Each row was made from one path, in order. Every step used is in the known rows, and no mark comes twice. Write each row's path.
Known rows:
meguf roved: [  6  -9  11 -20  -2 -12  10  11  -6  -5   8   4 -19 -21   1  -3  -4  -8
  -3 -14   0 -10  15  -6   7  -7 -10  -5   2  -7   5 -13 -13  -5   0   4
   6   5  -8  -6  -3  -6  -2]
kitu kifa zetik mego: [  5 -13  -1 -33   5  -2   6  -5  -2  10  10   2 -27 -39   7 -11  -4  -4
 -20  -7   0 -25   6   6   4 -38 -15  -8   5  -7   7 -23  -9  -2 -10  -6
  -4  16   6 -11 -13 -12  -3]
muru zili fero kifa menoz roved: [ 11 -15 -41 -27  -5   1   4  33 -11  -1   7   1 -22 -15   2  -4  -6 -32
 -23  -5  -2 -26  29   0  -7  -7 -11   1  -4  -5   9  -5 -13   0  -4   3
   7  17  -8  -4   5   6   1]
kitu sode: [ 11  -6  22 -16   1 -13   7   4  -4  -3  10  11 -20 -26   1  -9  -1  -3
  -7 -17   5  -9   4  -4   1 -18  -8  -7  11   3   7  -6 -17 -12 -18   2
  -4  -6   7  -1   0 -14  -1]
zetik kifa: [ 12 -10   3 -23   1   1  11  28  -4   5   9  -2 -16 -31  10 -14   1  -6
 -11 -13   3 -19   9  -5  -2 -22 -17  -4  -1  -7   8   0 -13  -3 -10   1
  -2   9  -1   3  -1   1  -2]
zetik kifa menoz roved: [ 10 -15  -9 -24  -1   2   3  27   5   3   9   3 -16 -28   7  -7  -1 -27
 -14   6 -11 -23  16  -7   6 -16  -7  -5   8  -7  10 -10 -13  -1   4  -1
 -19  18   1  -5  -3   2  -3]
dalez mego zisup: [  7 -16  -1  -8  -2 -11  11   8   5   7   7   1 -25 -16   6  -4  -2   4
  -6  -8  -2 -32  13 -12   4 -20 -21  -9  -7   5   9  -9  -7  -2  -9  -1
 -14   2  -8 -10 -12  -6   2]
fero kifa menoz roved: [ 16 -15 -19 -17  -1   7   2  25   1   4   6  10 -17 -19   7  -5  -4 -24
 -22   1  -7 -20  15 -16   5  -2  -3 -10   3  -3  10 -18 -12   2  -3   5
  -2  13 -10  -6   4   4  -2]
zisup mego: [  6  -6  -3 -16  -3 -12   8   2   0  -1   8  -1 -32 -24   2   9  -1   5
 -23 -34   2 -16  18  -7  -9 -10  -8  -3  11  -2   7  -1  -7  -2 -11   5
 -14 -10  -1   0  -6   2  -4]
kifa menoz roved: [  6 -13  -9 -18   0  -6   0   7   6  -2   8   6 -19 -22   2   2  -6 -19
 -16   2  -9 -21  16 -10   4   1  -3  -6  12  -2   9 -17  -8  -4   1   2
 -14   5  -7 -10  -3   0  -3]
dalez mego: [ 10 -12  10 -10  -1 -10   8  15  -3   4   8   0 -23 -22   3  -6  -4  -8
 -10  -5   4 -18   7  -8   1 -10 -20  -6  -5  -3   9 -18 -11  -3  -8   0
  -5  -8  -3  -6  -7  -6   2]
muru mego: [  3  -8  17 -18   0  -7   7  21  -7   1   9   1 -29 -24   3   4  -3  -4
 -14 -26  -1  -5   9  -3  -3  -8 -11   4   8  -4   6 -15 -11  -9 -12   4
 -10  -8  -3   1  -7   5  -1]
zisup mego muru zili fero kifa: [ 15  -7 -31 -29 -10 -10  14  18 -14   0   6  -9 -41 -19  -1  10  -2   0
 -30 -40  14 -18  23   2 -12 -25  -8   4  -6   0   7   9 -18   3  -9   6
   3   3 -11   7  -1   5  -3]
zetik mego muru: [  1 -10   1 -27  -1 -12  11   4  -1   5   8   0 -25 -29   3   6  -2  14
 -13 -21   3 -18   5   1   9 -17  -5 -11  -6   1   8  -7 -13  -3  -4   1
  -3   4  -4  -7  -9  -9  -4]
dalez mego muru zili: [ 13 -11  19 -18  -6 -23  13   6 -15   2   5  -1 -32 -18   0  11  -7 -10
  -6 -16   9 -15  12  12   5 -18 -16   1  -5  -1   9  -5 -19  -7  -6   0
  -5  -4  -7  -5  -7  -8  -1]
sode kitu kifa menoz roved meguf: [  8 -13   5 -30   7 -11   9 -18   7  -2  11  12 -10 -37 -11 -23  -5 -30
 -27  17  -6 -15   8  -8  12 -22  -7  -8  18  -5   6 -25 -16   0   2   2
 -14  17  -5  -9   4  -7 -10]
zisup mego dalez: [ 15  -8  -2 -16  -4 -12  11   0  -4   1   6  -9 -42 -21   1  12  -3   7
 -18 -25   8 -16  14  -3  -1 -16   1   2   9  -3   7   4 -13   3 -11   6
  -4  -5   2   7 -11   7  -7]
zetik kifa fero zili: [ 22 -11   7 -25 -11   8   4  34   6   8  11   1 -17 -33   2 -16   3 -17
 -10   1  12 -24   8  -8   8 -36  -6 -14 -12  -7   7  -1 -13   4 -14  -3
 -15  17  16   0   0 -11  -7]
roved menoz kifa kitu sode: [ 22  -5  33 -14   2 -18  12  28   2   0   9   6 -13 -33   8  -7   1 -16
  -9  -9   3 -17   8  -4   4 -34 -12 -11   6   6   5  -4 -15  -8 -13  -2
   2  17   5   7   3 -11  -7]
menoz kifa zetik mego muru: [ 19 -13 -13 -28  -1  -2   1  20  -5  13   7  -6 -36 -33  14  13  -5   8
  -8 -12   9 -24  11   3  10 -30  -3 -17  -4  -5   9 -21 -16   1  -4  -5
   2  20 -12  -2  -8  -5  -6]
zili fero kifa: [ 12 -10 -38 -23  -2   6   6  31  -8   3   9  -3 -20 -20   3 -20  -1  -2
 -22 -15  10 -21  12 -16  -9 -17 -14  -7 -11  -1   6 -11 -11   1 -15   6
  19   5  -7   2   4   3   3]
roved menoz kifa: [ 15  -9   6 -19   2  -5  15  27  -6   2   9   0 -18 -31  14  -1   0  -5
 -13 -23  13 -21  14  -7   5 -31 -13  -7   1   0   6  -8 -11   1  -9   5
  18  26  -2   9   2   4  -4]
zisup mego zetik kifa fero: [ 18  -8  -3 -26 -13   3  16  22  -2   8  10 -25 -39 -28   7   4   5  -1
  -6 -28   5 -13  14 -20   2 -37  -3 -14   4  -8   7  15 -18   5  -2   1
 -41   2   8   2  -2  -1  -6]
meguf roved menoz: [  3  -7  14 -22  -2 -13  17   1  -9  -7   9   5 -14 -27   7  -1  -1 -11
  -4 -18   3 -13  18  -6  15 -27 -11   3   1  -6   4 -11 -15   1  -2   5
  16  18   2  -4  -4  -7  -2]
mego muru zili fero kifa: [ 16  -9 -31 -31  -6  -7  11  26 -18   0   6  -1 -29 -18   0   0  -5  -5
 -18 -23  15 -15  16   7  -5 -23 -10  -1 -11   0   7   3 -19  -2 -12   7
  18   9 -14   6   4   2  -1]
menoz roved: [  6 -10  10 -18  -3 -12   8  10  -1  -9   9   1 -23 -16   1  -3  -5  -6
  -7  -5   3 -14  18 -10   3  -4  -7  -5   6  -4   4  -7  -8  -3  -5   3
  -1   6 -15  -9   1   0  -2]
dalez mego zetik kifa fero: [ 20 -14  11 -20 -12   2  16  32  -4  15   9 -22 -30 -25   7 -10   4 -14
   8  -1   5 -15   3 -19  12 -39 -16 -17 -10  -9   9  -1 -21   3   0  -3
 -32   3   6  -5  -4  -8   0]
zisup mego zetik kifa: [ 13  -9  -6 -24  -8   1  18  25  -9   3   9 -21 -35 -30   9   9   4  -4
 -15 -36   1 -14  17 -13  -4 -34 -11  -2   2  -8   6  13 -17   3  -4   6
 -26   6  -5   6  -9   7  -6]
sode kitu kifa zetik mego zisup: [  6 -15  -3 -30   4  -4  20 -17  10  11  10   1 -25 -32   3 -23  -2   1
 -11  -4  -9 -37  12   2  13 -35 -18 -12   5   0   3  -9  -2   0 -16  -8
 -13  29  -9 -16 -11 -11  -5]
fero zili: [ 17 -12   4 -17  -6  -1   3  18  -1  -3   9  12 -18 -28  -2  -1  -2 -10
 -20 -12   9 -20  11  -2   0 -18  -8  -2  -7  -1   5  -9  -8  -1 -17   5
   6  10  -3   3  -4  -6  -6]
zili fero kifa zetik: [ 22 -11 -55 -26  -2  10  -3  24 -10   7   9  -8 -26 -25   5 -16  -4  -7
 -17  -3   9 -22  16 -14  -6 -25 -10  -4  -7  -8   7 -23 -13   6 -18   1
  20   6 -12   0   3   0   3]
roved menoz kifa fero: [ 20  -8   9 -21  -3  -3  12  22   1   8   9  -6 -21 -28  11  -8   1  -8
  -3 -13  16 -21   8 -14  11 -36  -4 -18   2   1   7  -6 -12   4  -9  -1
   2  21  12   3   7  -3  -5]
meguf roved menoz kifa zetik mego: [ 11 -13   0 -28  -3  -3  12  23 -14   6  10  -5 -25 -35  20   4  -2  -8
   0 -14   4 -26  24   0  22 -44 -13  -7  -7 -12   5 -26 -17   9   2  -5
  17  40   1  -6  -8 -10  -4]
kifa menoz: [  8 -11 -16 -19   5  -1   1  10   6   6   8   9 -16 -28   3   1  -5 -15
 -24 -10  -7 -22   5  -7  -3  -2  -6  -8  11   0  13 -17  -7  -8 -10   3
  -7  -1   3  -2  -5   0  -3]
zili fero kifa menoz roved: [ 10 -15 -51 -24  -3   6  -2  28   2   1   8   1 -19 -17   1 -14  -3 -21
 -26   5  -4 -24  19 -18  -3  -8  -6  -7  -2  -2   9 -17 -12   4   0   4
   3  14 -11  -5   2   5   1]

Write each row's path:
[  7 -12 -17 -24   5  -6  -4   1  -1  -2   9   9 -12 -30  -1   6  -8 -21
 -19   9  -3 -19  16 -12   8 -13  -1  -7   9  -7  12 -28 -17   1   4   4
  -9   3   0  -8   1  -5  -6] => kifa menoz roved meguf
[ 16 -13 -14 -24   1  -1   4   5  -8  12   8 -10 -35 -28  10   8  -7   3
  -2  -5   4 -26  13   5  14 -24  -2  -4  -2  -9   9 -16 -14   3 -13  -2
  10   8   3  -3 -14  -4  -3] => kifa zetik mego dalez
[ 18  -8  21 -17  -1 -17  15  37   0  -2   8   0 -12 -29   9  -2  -1 -24
  -3  -5  -1 -18  20  -5   8 -24 -14  -7  -1  -3   3 -10 -13  -3   4  -1
   8  29  -9   2   0  -1  -7] => meguf roved menoz kifa kitu
[ 24 -10  -7 -21   1   0   5  15  -9   5   9  -5 -23 -34  19   4  -3 -10
  -7 -11  12 -23  19  -4   9 -40  -8  -4   4  -6   7 -20 -12   6 -14   0
  17  25  -4   7   0   0  -4] => roved menoz kifa zetik
[ 19  -6  29 -19   1 -13   8  33   6   3  10   6 -11 -36   3 -19   1 -20
  -6  -2  -7 -15   3  -1  -2 -23 -15  -9   4  -1   7   2 -17 -12 -14  -6
 -17   0   9   3  -3 -14  -4] => zetik kifa kitu sode
[  2 -12   5 -15   1  -7  10  14   0   2   8   4 -31 -20   8   7  -2   7
 -12 -28  -6 -21  12  -7   0 -16 -12   0   5   4   7  -6  -8  -8 -13   2
 -18   3 -11  -3 -12   6  -1] => muru mego zisup
[ 23 -11  19 -23 -14  -1  11  30   0   0  10   4 -21 -31   5  -7   2 -20
  -3  -4  18 -20  16  -9  22 -44  -1 -14 -10  -4   4 -13 -17  10  -2   0
   7  41  12   0   3 -11  -9] => meguf roved menoz kifa fero zili
[ 16 -11  -2 -28   4  -4   2 -12  -2   4   9   4 -26 -34   4 -14  -4 -13
 -17  -1   6 -18   5  -1   0 -34  -9  -4  11  -5   6 -25 -10  -3 -14  -2
  -2  10  -3  -4  -8  -5  -3] => kitu kifa zetik
[ 20 -14 -45 -33  -3   6   8  31 -26  13   8 -17 -39 -23   8  -1  -7  -8
  -8 -12  12 -32  24  17   2 -34 -12   3 -19 -12   8  -3 -18   7 -19  -1
  31  18   4   2  -6   1   1] => muru zili fero kifa zetik mego dalez
[ 17 -12 -47 -32  -2  -1   4  22  -8   7   5   4 -25 -24   1   5  -6 -18
 -28 -16   3 -23  14   6  -5 -18  -5  -3  -4   2  12  -6 -19  -5  -8   5
  10  10  -5   4   0   2  -2] => mego muru zili fero kifa menoz
[ 12 -14 -53 -30  -2  12   1  28 -11  12  10  -9 -25 -30   8 -14  -3   1
 -19  -9   5 -29  18  -9  -2 -28 -16  -7 -16  -9   8 -22 -12   6 -15  -2
  16  13  -4  -6  -2  -5   4] => zili fero kifa zetik mego
[ 21 -10  -1 -24  -2  -4   9  19 -12   0   9  -4 -25 -32  17   4  -3 -20
   2  -7   9 -17  24  -7  18 -41  -8  -4   2 -12   5 -26 -18   7  -3  -1
  21  34  -7   0  -2  -3  -3] => meguf roved menoz kifa zetik
[  6 -10   1 -22   2 -12   3   4 -10  -8  10   4 -16 -26  -1  -1  -7  -7
 -10  -2   8 -12  17 -11   8 -16  -6  -6   1  -8   6 -21 -19   3   1   5
   4   1  -8  -7   5  -6  -5] => menoz roved meguf
[ 16 -12  19 -26  -9  -2   4   1  12   3   9  13 -21 -33  -7 -21   0 -16
 -20   4  14 -20  -1  -6   4 -38  -4 -16   0   2   5 -12  -8   0 -13  -1
 -17  17  16  -3  -4 -15  -9] => kitu kifa fero zili
[  8 -15  -6 -31  -1   6   3  32 -13   4  12 -10 -26 -38   9  15  -2 -27
 -13  -6 -11  -7  14 -13  12 -33  -5   0   7 -14  10 -19 -32   3  14   5
 -34  12  -5   0  -7   6  -6] => muru mego zetik kifa menoz roved meguf
[ 15  -5  25 -14   2 -22   4  13   8  -2   9  11 -14 -27  -4  -9  -3 -12
  -7  -4  -7 -11   5  -4  -2  -9 -11  -9   9   4   6  -5 -13 -16 -17  -3
 -11 -10   2  -2  -1 -15  -4] => kifa kitu sode
[ 16 -14 -12 -23   1   3   2  33  -6  13   9  -7 -31 -33  16   3  -4   1
  -8 -14   5 -27  16  -1   3 -24 -11 -14  -2  -8   9 -22 -10   1  -8  -5
   5  22  -4  -3  -5  -3  -4] => menoz kifa zetik mego
[  2 -17 -11 -28   5  -3  10 -12   7  12   8   4 -29 -32  12 -10  -3   8
 -14  -7  -5 -40  10   3   6 -44 -15 -12   1   1   7 -15  -6  -1 -11  -7
 -15  26  -1 -14 -18 -11  -3] => kitu kifa zetik mego zisup
[ 17 -14 -28 -21   5   6   0  20  -6   3   8  11 -11 -29   5  -1  -6 -24
 -25   5  -2 -20  16 -18   9 -11  -2 -10  -2  -7  12 -29 -22   8   1   7
   1  10  -7  -5   8  -4  -5] => fero kifa menoz roved meguf
[ 29 -12   6 -18 -11   5   2  40   6   7   9   3 -25 -26   1  -7   0 -12
 -10  -3  18 -22   8  -9   5 -27   0 -22  -8   0   6 -11  -9   3 -11   0
  -6  22   5   4   5  -4 -10] => menoz kifa fero zili
[ 11  -5  -2 -22  -5 -17   7  -8   2  -1   6  -2 -38 -24   0  19  -1  10
 -25 -34   7 -10  11  -8  -3 -18   1  -3   8   2   8  -2 -13  -1  -6   4
 -16  -8 -10   1  -8  -2  -7] => zisup mego muru
[  9  -9  16 -27   0  -8   9  -7   9   7   8   5 -22 -29  -2 -24  -1  -9
 -14  -2   9 -17  -5  -9   1 -28  -5 -18  10   2   6  -9  -8  -6 -10  -2
 -19   4  12  -6   0  -8  -4] => kitu kifa fero
[ 22 -14  -9 -25   1   2  11  20 -12  14   9 -14 -33 -37  20  10  -3  -1
  -2  -9  13 -31  17   7  21 -50  -4  -6  -7  -8   8 -15 -17  11 -10  -2
  23  36   8   7 -11   0  -5] => roved menoz kifa zetik mego dalez
[ 21 -10  28 -28  -9  -4  13  -4  16   1  11   9 -18 -33 -15 -38   1 -21
 -19   8  11 -17   0  -3  12 -31  -6 -17   2   0   1  -5  -6   0 -18  -2
 -13  20   7  -4   4 -13 -10] => sode kitu kifa fero zili
[ 11 -10 -15 -31  -1  -6   1  -3  -4   8   8  -2 -32 -32   7  11  -6  10
 -10 -11   2 -21  11   3  13 -28  -3  -9  -3  -5   9 -19 -14  -1  -9  -4
   0   4  -9 -10 -11 -12  -4] => kifa zetik mego muru
[ 14 -17 -31 -26 -10  -8   4  26 -10   3   5  -2 -33 -14  -1   1  -6 -28
 -20   8   2 -24  22   0   3 -17 -12   0 -12  -2  11 -14 -21   4   6   0
  -4  12 -12  -8  -4  -3   2] => dalez mego muru zili fero kifa menoz roved
[ 20  -7 -14 -17  -2  -9   3  35  -1   2   9   4 -14 -23  -6 -26   0 -15
 -19  -1   0 -15   6 -10 -11 -17 -14 -10  -6   4   5  -8 -16  -7 -18  -1
   5  -3  -2   2   5 -10   0] => zili fero kifa kitu sode
[ 11  -8  -6 -18  -8  -8  14   4  -8  -1   8 -16 -38 -23   3  21   0   7
 -18 -38   1  -9  17 -14  -6 -19  -6  -2  10  -2   5   6 -12  -1  -6   9
 -22  -5 -11   2  -8   4  -6] => zisup mego zetik
[  9 -11 -13 -24   1  -1   2   7  -5   8  10  -4 -26 -31  10   3  -5   2
  -9 -11   1 -25  14  -1   6 -17 -13  -7  -2  -9   9 -20  -8   0 -13  -4
   0   5  -1 -10  -7 -10  -1] => kifa zetik mego
[ 19 -13 -30 -16   3  11   4  26   0  11   5  10 -14 -26   8  -4  -4 -21
 -29 -10  -6 -22   6 -13  -2  -5  -8 -11   1  -1  13 -18 -11  -3 -13   7
   1   7  -2   2   3   1  -2] => fero kifa menoz
[ 19 -11   1 -27  -8   7  14  29  -5   9  10 -18 -25 -26   7  -5   3  -9
   6 -10   6 -13   5 -14   9 -35  -5 -18  -2  -7   7   8 -18   0  -6   1
 -25   9   4  -1   2  -3  -4] => mego zetik kifa fero
[  3  -9 -16 -28  -3 -12  10  18 -14  -3   9  -5 -24 -20  -2  -3  -6  -7
 -12 -23  10 -21  21  11 -13 -13 -18   4  -3  -3   6   2  -9  -9 -15   3
  10   0  -3   1   1   3   1] => muru zili fero
[ 22 -12 -26 -28  -1   6   3  14  -8  12   6   1 -31 -31  12   4  -4   4
 -15 -12   4 -21   8  -3  14 -28  -4 -13 -13  -6   9 -21 -19   6 -14  -2
   9  13 -11  -6  -5 -10  -3] => fero kifa zetik mego muru
[  6 -12   2 -20   1  -5  14  14  -6   7   8  -5 -29 -25   6   4  -4  12
  -7 -15   4 -23   7   7   9 -17  -7  -5  -5  -2   8  -3 -12  -1  -9   2
  10   7   8  -1 -12  -2  -3] => zetik mego dalez
[  9 -11  10 -33   4  -5  14 -12   3   9  11   1 -22 -39   0 -26  -3  -9
 -16  -1  -3 -23   7   5  10 -28 -19  -9   5  -7   3 -17  -7  -1 -16  -7
  -5  18  -3 -12  -7 -11  -4] => sode kitu kifa zetik mego
[ 12 -14 -56 -29   2   7  -4  24  -6   2  10   2 -14 -27  -1 -11  -5 -23
 -30   9   2 -22  19 -22   0 -20  -5  -7  -6  -7  11 -29 -21   9   3   5
   7  10  -6  -3   7  -2  -1] => zili fero kifa menoz roved meguf
[ 21 -12 -14 -31  -3   1  10  20 -20  10   6  -1 -32 -29  12  15  -7  -5
 -10 -22   6 -23  18  15  12 -25  -7  -6 -14  -7  10 -10 -20   1 -14  -1
  14  15  -8  -4  -2 -10  -4] => fero kifa zetik mego muru zili
